What can hang from each mark
k_27: k_689
k_578: k_956
k_956: k_578 k_689 k_790
k_689: k_27 k_483 k_956
k_790: k_483 k_956
k_483: k_578 k_689 k_790

Every row comes from one small tree of marks. The marks that hang from a mark follow it in brackets, in the order of their numbers. Every link used is in the known rows. Which tree was each row made from?
Known rows
k_956[k_689 k_790]: [ -7  22   0   2  -6   5   2  12   8  -2 -10  -7 -23 -10   9  -4  25   5]
k_956[k_578 k_790[k_483]]: [ -3  -7   4  -8  20  21 -11  13 -18   2 -32  -7  -7  14  25 -19  11  10]
k_790[k_956[k_578 k_689[k_483]]]: [  4  -4   5 -13   3  23  14  19  -5   0 -23   8 -25  10   5 -26  25 -11]
k_956[k_689[k_27 k_483[k_578]] k_790]: [  2  -3  -2   7 -23  -2   4   4   5  -5  -2   8 -15  -7  10   2   3   7]
k_578[k_956[k_689 k_790[k_483]]]: [ -1  10  19   0 -21  -8   8  20  -9  -2 -18  -1 -30 -15  22 -11   4  14]
k_578[k_956[k_790]]: [  3  16  10   1  -8 -15 -20   8  10  -5  -6  -5   2  -9  -5   4  11  21]
k_578[k_956[k_689[k_27 k_483]]]: [ 16   1  19   9 -31  -7   3   2  -2  -5   4   3  -9   2  -7   5 -24  -5]
k_956[k_578 k_689[k_483] k_790]: [  5   3   6   4  -4  15   6  24  -5  -7 -27   3 -26  26   8 -18  28  -8]
k_790[k_483[k_689]]: [-15  -8  -3  -8  20  21   9 -17 -17  -8   0  -1  -9 -10  23 -13 -11  -1]
k_578[k_956]: [  3   9   9  -5  -4  -9 -12  -2   7   0   9  -8   3  -6 -15   2  -3   9]
k_956[k_578 k_689[k_27 k_483] k_790]: [ 13  -6   9  10 -10  16  -5  17  -9  -4 -28   5 -11  22  17 -10   3  -4]
k_27[k_689[k_956[k_578 k_790]]]: [  4  10 -17  -2  36  20 -14  10  12   9 -21 -10  11  26 -23  -8  24  -4]
k_483[k_578 k_689]: [-20  -3 -15 -12   9   6   5 -19   5  -7  15  11 -11 -23   2  -8  -3   5]
k_27[k_689[k_483[k_578 k_790] k_956]]: [ -7  -3 -22   7   8 -19  19 -14  14  12  33 -10  21  25 -45  15   7 -18]
k_790[k_483[k_578]]: [-16 -13 -11 -17  11   6   5  -8  -8   6  13  -9 -11 -10   6  -9  -1  12]
k_956[k_578 k_689 k_790]: [  0  13   6  -1  -1  17  -3  24  -1   1 -31   2 -25   3  16 -18  22  -2]
k_483[k_578 k_689[k_956]]: [-11   4 -21 -16  13   5   2  -4  10  -9  32  14   2 -22 -21   7   3  -2]
k_483[k_689]: [-11   5  -6  -5  17  13   0 -19   0 -10   8   1  -3 -11   4  -4  -3  -1]
k_689[k_27 k_483[k_790] k_956[k_578]]: [ 21 -13   5  10   7  -7  -9   4 -14   8   9  -4  45  33 -16  26 -22 -24]

Which tree is each row?
[  2   6 -21   2  27  17   4 -13  15   5  21 -18  13  37 -47   6  18 -16]	k_27[k_689[k_483 k_956]]
[  8 -16  14  12 -32 -46  -2 -15  -1   5  23   4  24  -2  -9  22 -35   2]	k_689[k_27 k_483[k_578[k_956] k_790]]
[ 12 -18  12   2   8  -7  -3  -8 -12   8 -15   0  31  16  14   3 -13  -8]	k_689[k_27 k_483[k_790[k_956[k_578]]]]
[ -7  -5   0  -3 -11   6   5   6 -10   5  -8   2 -20 -28  34  -5 -13  17]	k_956[k_689[k_27] k_790[k_483[k_578]]]
[  2  -5  12  11 -13  -7  21  12 -14   4  -8   0 -12  30   1  -6   5 -27]	k_956[k_578 k_689[k_483[k_790]]]
[ -7 -20   7  -8 -12  -8   0 -18 -14  -4   4  16  -1 -36  25  -4 -50  14]	k_790[k_483[k_578[k_956] k_689[k_27]]]
[ -1  11   1   8 -10   6  11  13   5  -9  -4  -4 -24  13   0  -4  32  -2]	k_956[k_689[k_483] k_790]
[ 14  12  -8   3  15   6 -29   4   8   1  10  -9  33  -4 -10  28  -2  10]	k_689[k_27 k_956[k_790]]
[ -7  -3   9   2   9 -10   0 -30  -6   3   1   8  30 -32  29  11 -24   1]	k_483[k_689[k_27] k_790[k_956]]
[-18  -3  -2  -1  16  14   2  -8 -14 -13 -13   3 -12 -10  35 -11   3  10]	k_956[k_790[k_483[k_689]]]
[  0   8   6 -21   9  24   6  19   3   5 -26   5 -23 -12  11 -25  21  -4]	k_790[k_956[k_578 k_689]]
[  2  12   5 -11   0  15   1  -2   4   6  -4   0  -2 -33  15  -3  -6   7]	k_790[k_956[k_689[k_27]]]
[-10  -2   0   7 -28 -24  31  -2   1   3  24   1 -16   2  -8   5   7 -14]	k_956[k_689[k_483[k_578 k_790]]]
[ 11  16  22   8 -28 -11 -13  13   6   0 -13   2  -6 -23  13   5 -13  14]	k_578[k_956[k_689[k_27] k_790]]
[  8   9  -9  -7  23  13 -24  25   5   0 -12  -4  14  16 -18   3  25   2]	k_689[k_956[k_578 k_790]]
[  6   6 -17  -9  39  28  -9   2   9  13  -8 -13  12  28 -33  -9   9 -14]	k_27[k_689[k_956[k_578]]]
[-14 -10 -21  -3  14   8  12 -25  17   5  12 -11 -10  20 -30 -14  13  -4]	k_27[k_689[k_483[k_578]]]
[ -4 -12  12   7 -23 -42   0 -26  -2   1  18  18  19 -36  11  15 -49   5]	k_483[k_578[k_956] k_689[k_27] k_790]
[-14   3 -14  -2   2 -22  12 -10   5   0  35  12  18 -18 -15  22  -7 -11]	k_483[k_578 k_689[k_956] k_790]
[ -8  -5  -4  17   9 -13  18 -31   6   9   8 -21  14  36 -20   0   3 -19]	k_27[k_689[k_483[k_790]]]
[ -1   1 -20  -3   3  -3  -6  13  15  -9  22   1   6  10 -31  15  32   7]	k_689[k_483[k_578] k_956[k_790]]
[-13   3   2  -4 -15 -20  -6  -3  11 -14   0  23 -16 -34   8  -6   0  21]	k_483[k_578[k_956[k_790]] k_689]
[  9   5  22   5 -24  -5  -1  14 -13   2 -18   1 -14 -20  33  -3 -22  17]	k_578[k_956[k_689[k_27] k_790[k_483]]]
[ 24 -11  -7   1  16  21 -20   8  -8   2   5  -3  30  34 -23  13 -12 -15]	k_689[k_27 k_483 k_956[k_578]]
[ 10 -11   6   7 -22 -24 -18  -2   8  -8   3   7   8  -7  -3  10 -11  21]	k_689[k_27 k_483[k_578[k_956[k_790]]]]
[  7 -11   5  16  -2 -19  -1 -25  -9   4  17 -14  33  21  -2  24 -21 -10]	k_689[k_27 k_483[k_790]]
